Each row was made from one walk, in order. Every step used is in the known rows, and no mark comes twice. Write each row's walk.
Known rows:
zikasi/sirig/mugup/selub: [-2.70 -0.39 -3.38  4.17  1.29  2.42 -2.96 -4.86 -0.43 -0.56  1.05 -1.57
  0.74  0.10  0.66  2.71  3.61  0.42  3.65]
mugup/sirig/pumok: [ 0.61  3.26 -0.35 -1.72  1.75  3.34 -0.45 -2.13  1.79  2.23  0.75  3.02
  0.10  1.12  0.15  1.70  3.61  5.13 -2.58]
zikasi/sirig: [ 0.92 -0.38 -2.89  1.89  2.76  4.41  0.44 -3.35  1.04  2.95  0.96  1.24
 -2.52  2.19  2.77  2.23  1.96  2.32  0.08]
selub/pumok/beda/mugup/sirig: [ 1.70 -1.18  1.05 -0.59  2.21 -0.38  1.10 -0.22 -1.77 -2.21  0.54 -0.45
 -3.19 -4.60  0.70  1.16  7.14  4.13  0.99]
zikasi/beda/pumok: [ 1.28 -1.10  0.48 -1.89  5.40  1.07  1.23  0.44  1.28  0.46  1.74  0.06
 -1.67  0.92 -0.31 -0.03  4.47  2.12 -1.05]
sirig/pumok: [ 0.63  1.68  1.95 -1.87  2.82  3.73  0.22 -0.42  3.11  2.36  1.21 -0.70
 -0.74  0.17  2.18  1.21  4.27  2.29 -2.51]
sirig/mugup/beda: [ 0.41  1.77 -0.87  0.32  2.28  0.27 -1.93 -2.42 -0.53  3.42  0.84 -3.27
 -4.72 -0.80  0.85  0.49  5.96  1.18  2.18]
selub/pumok/beda: [-0.25 -1.69  1.37 -2.67  3.43  1.20  3.31  0.10 -0.84  1.18  2.79 -1.66
 -2.60 -1.65  3.39 -1.12  5.89  1.54 -0.04]
pumok/selub: [ 0.45  0.44  0.40  2.76  1.56  0.65  0.43 -1.28  1.19  2.98 -0.82 -0.58
 -0.50  1.40  4.40 -0.01 -0.60 -0.96  0.62]
zikasi/selub/pumok: [-1.65 -2.54  2.26  0.02  2.18  0.51  1.57 -2.94 -0.29 -2.11  1.12  0.85
  0.25 -0.08  5.14  1.44  5.65  0.33  0.95]
sirig/zikasi/beda/pumok: [ 0.25  0.86  0.32 -2.29  6.04  0.40 -1.06  0.65  2.75 -0.66  2.30 -0.29
  1.94 -0.96  0.25  1.39  0.90  0.75 -0.99]
mugup/beda: [ 0.83  2.99  0.14 -2.15  1.32 -0.06 -0.26 -1.20 -0.39  4.36 -0.77 -2.32
 -5.09  2.11  0.98 -0.54  4.19  1.00  0.75]
beda/pumok/selub: [-0.01 -0.30  3.18  2.25  2.46  0.51  1.37 -0.57  1.71 -0.27 -0.73  1.11
  2.79  1.27  2.52  2.92  0.35 -0.50  0.34]
pumok/beda/mugup: [ 3.76 -1.55  1.39  1.04  2.33  0.48  0.55  1.20  1.24  1.74  0.33 -5.70
 -5.07 -4.01  1.76 -0.13  5.81  0.94  1.56]
beda/mugup/selub: [ 1.16  1.01  3.10  2.65 -0.50 -0.13 -1.99 -0.52  0.67 -1.73 -2.80 -4.79
 -1.11 -1.25  0.72  1.44  6.00 -1.48  2.47]
selub/pumok/beda/mugup: [ 1.42 -2.92  3.33 -0.91  3.27  0.34  1.99  1.13 -0.33 -1.79  1.04 -4.39
 -3.85 -5.64  2.33  0.79  8.00  1.30  0.94]
zikasi/selub/pumok/beda/mugup: [ 0.43 -5.26  3.21  1.20  2.33 -2.40  1.18 -0.34 -0.30 -4.78  1.44 -3.67
 -2.16 -5.74  2.75  0.84  7.15  0.21  3.36]
selub/pumok/beda/mugup/sirig/zikasi: [ 0.81  0.46  0.52 -1.27  3.02 -1.02 -0.95 -0.52 -0.03 -3.68  1.11 -0.65
  0.49 -6.59  1.08  2.61  3.79  2.96  0.78]
zikasi/selub/pumok/beda: [-1.33 -4.03  1.76 -0.80  2.35 -1.59  2.90 -1.45 -1.05 -1.45  3.10 -0.92
 -0.88 -1.94  3.95 -0.70  4.80  0.54  2.12]
zikasi/sirig/pumok/beda/mugup/selub: [-1.33 -1.46  0.49  1.25  0.91 -0.88 -1.64  0.12  1.43 -3.99  1.33 -5.11
  0.27 -4.06 -3.26  1.30  3.20  0.70  1.92]

Which walk is each row?
[-1.56 -0.23  4.81  0.91  0.32 -0.55 -0.70 -0.86 -0.92 -5.19 -2.22 -3.90
  0.16 -2.97  2.03  2.19  8.09 -1.59  1.49]
beda/mugup/selub/pumok
[-3.17 -0.76  2.61 -2.37  0.77 -1.31  2.18 -0.36 -2.64 -1.34  1.71 -3.05
  0.35 -0.64  1.70 -1.86  5.46 -0.51  1.72]
mugup/selub/pumok/beda
[ 0.44  2.41 -2.12 -1.88  4.97 -0.09 -1.63 -1.10  1.44 -0.90  1.98  3.24
  2.51  0.13 -1.66  2.32  0.10  3.70 -0.97]
mugup/sirig/zikasi/beda/pumok
[ 0.35 -3.58  1.32  1.30  1.35 -2.77  0.44 -1.99 -2.02 -5.23  1.10 -0.15
 -1.37 -4.91  0.93  1.13  6.33  2.89  3.04]
zikasi/selub/pumok/beda/mugup/sirig
[ 0.64 -0.14  0.61  1.51  1.64 -1.73 -2.44  0.40  0.19 -2.29 -0.71 -5.66
 -3.18 -1.55 -1.80 -2.11  5.12 -1.39  2.01]
zikasi/beda/mugup/selub
[-0.57 -0.30  1.23  1.90  1.80 -1.70 -2.66 -3.09  0.60 -7.00 -0.71  2.08
  3.23 -5.16  2.43  5.11  3.55  1.61  1.87]
beda/mugup/sirig/zikasi/selub/pumok
[ 0.66  1.67 -2.68 -1.67  5.02  1.20 -1.66 -0.12  2.55  2.22  2.38 -1.64
 -1.33 -0.59  1.94 -1.82 -0.32  0.38 -0.67]
sirig/zikasi/beda
[-1.39  2.31 -0.57  1.07  1.34  0.96 -0.98 -1.88  1.74  0.83  0.42  3.30
  2.31  1.22  0.61  1.01 -1.17  2.71 -1.17]
mugup/sirig/pumok/selub
[ 0.38 -0.11 -1.12  1.95  3.59 -1.85 -2.95  0.43  2.04 -3.31  0.46 -0.32
 -1.31 -2.73 -3.09 -0.94 -0.38  2.41 -0.34]
zikasi/beda/mugup/sirig/pumok/selub
[ 2.93  1.80 -1.17  1.07  2.04 -0.84 -2.09 -0.49  1.33 -0.07  0.37 -1.92
 -0.83 -4.95  0.39  1.79  1.45  2.80  1.46]
pumok/beda/mugup/sirig/zikasi
[ 3.82  1.39 -0.16  2.26  0.99  1.97 -1.23 -2.01  0.44  0.82 -2.06 -0.24
 -3.18 -1.23  0.53  2.87  5.55  3.46  0.61]
beda/mugup/sirig
[ 0.97  4.70 -2.47 -0.12  1.87  2.23 -2.03 -2.70  1.62  2.85  0.00  2.92
  1.32  0.63  2.60  2.46 -0.05  2.97 -0.36]
mugup/sirig/zikasi
[ 0.87  3.12 -4.93 -1.47  4.23  0.63 -2.39 -1.61  0.78  1.88  2.25  2.10
 -0.78  0.64  0.03 -1.05 -1.03  3.21 -0.93]
mugup/sirig/zikasi/beda
[ 4.06 -0.39 -0.82  1.10  1.30  0.14 -0.19 -0.41 -0.12  1.14  0.05 -1.97
 -4.47 -2.90 -0.30  0.30  5.28  3.76  1.34]
pumok/beda/mugup/sirig
[-2.10 -0.40 -1.49  2.43  2.91  2.27 -0.68 -1.99  3.15 -0.05  1.39  1.57
  1.77  0.43  1.36  1.91 -2.98  0.98 -0.63]
zikasi/sirig/pumok/selub
[-0.90  1.61 -2.12  0.74  4.62 -2.54 -2.30 -0.66  1.64 -2.69  1.34  3.92
  4.76  0.07 -1.20  1.23 -4.91  1.09  0.28]
mugup/sirig/zikasi/beda/pumok/selub
[-0.78  1.56  3.16  0.01  1.76 -3.33 -0.09 -0.16  0.02 -0.31 -1.72 -0.26
  0.60  1.47 -0.07  1.50  0.16 -0.99  1.67]
mugup/beda/pumok/selub
[-1.25  0.89  1.75  0.78  2.04  1.30 -0.29 -0.31  3.09  1.13  0.58 -0.53
  1.49  0.00  2.42  0.30 -0.78 -0.04 -1.19]
sirig/pumok/selub
[-1.44  0.38  1.91  2.13  2.80 -2.81 -1.87 -1.27 -0.25 -0.98  0.02 -1.28
  0.47 -1.45 -0.73  2.97  2.14 -0.46  2.91]
sirig/mugup/beda/pumok/selub
[-1.03 -0.02  0.27  0.58  5.58 -1.99 -1.27  0.75  2.93 -2.25  1.79  0.17
  4.20 -0.95  0.57  0.46 -4.21 -1.38  0.15]
sirig/zikasi/beda/pumok/selub
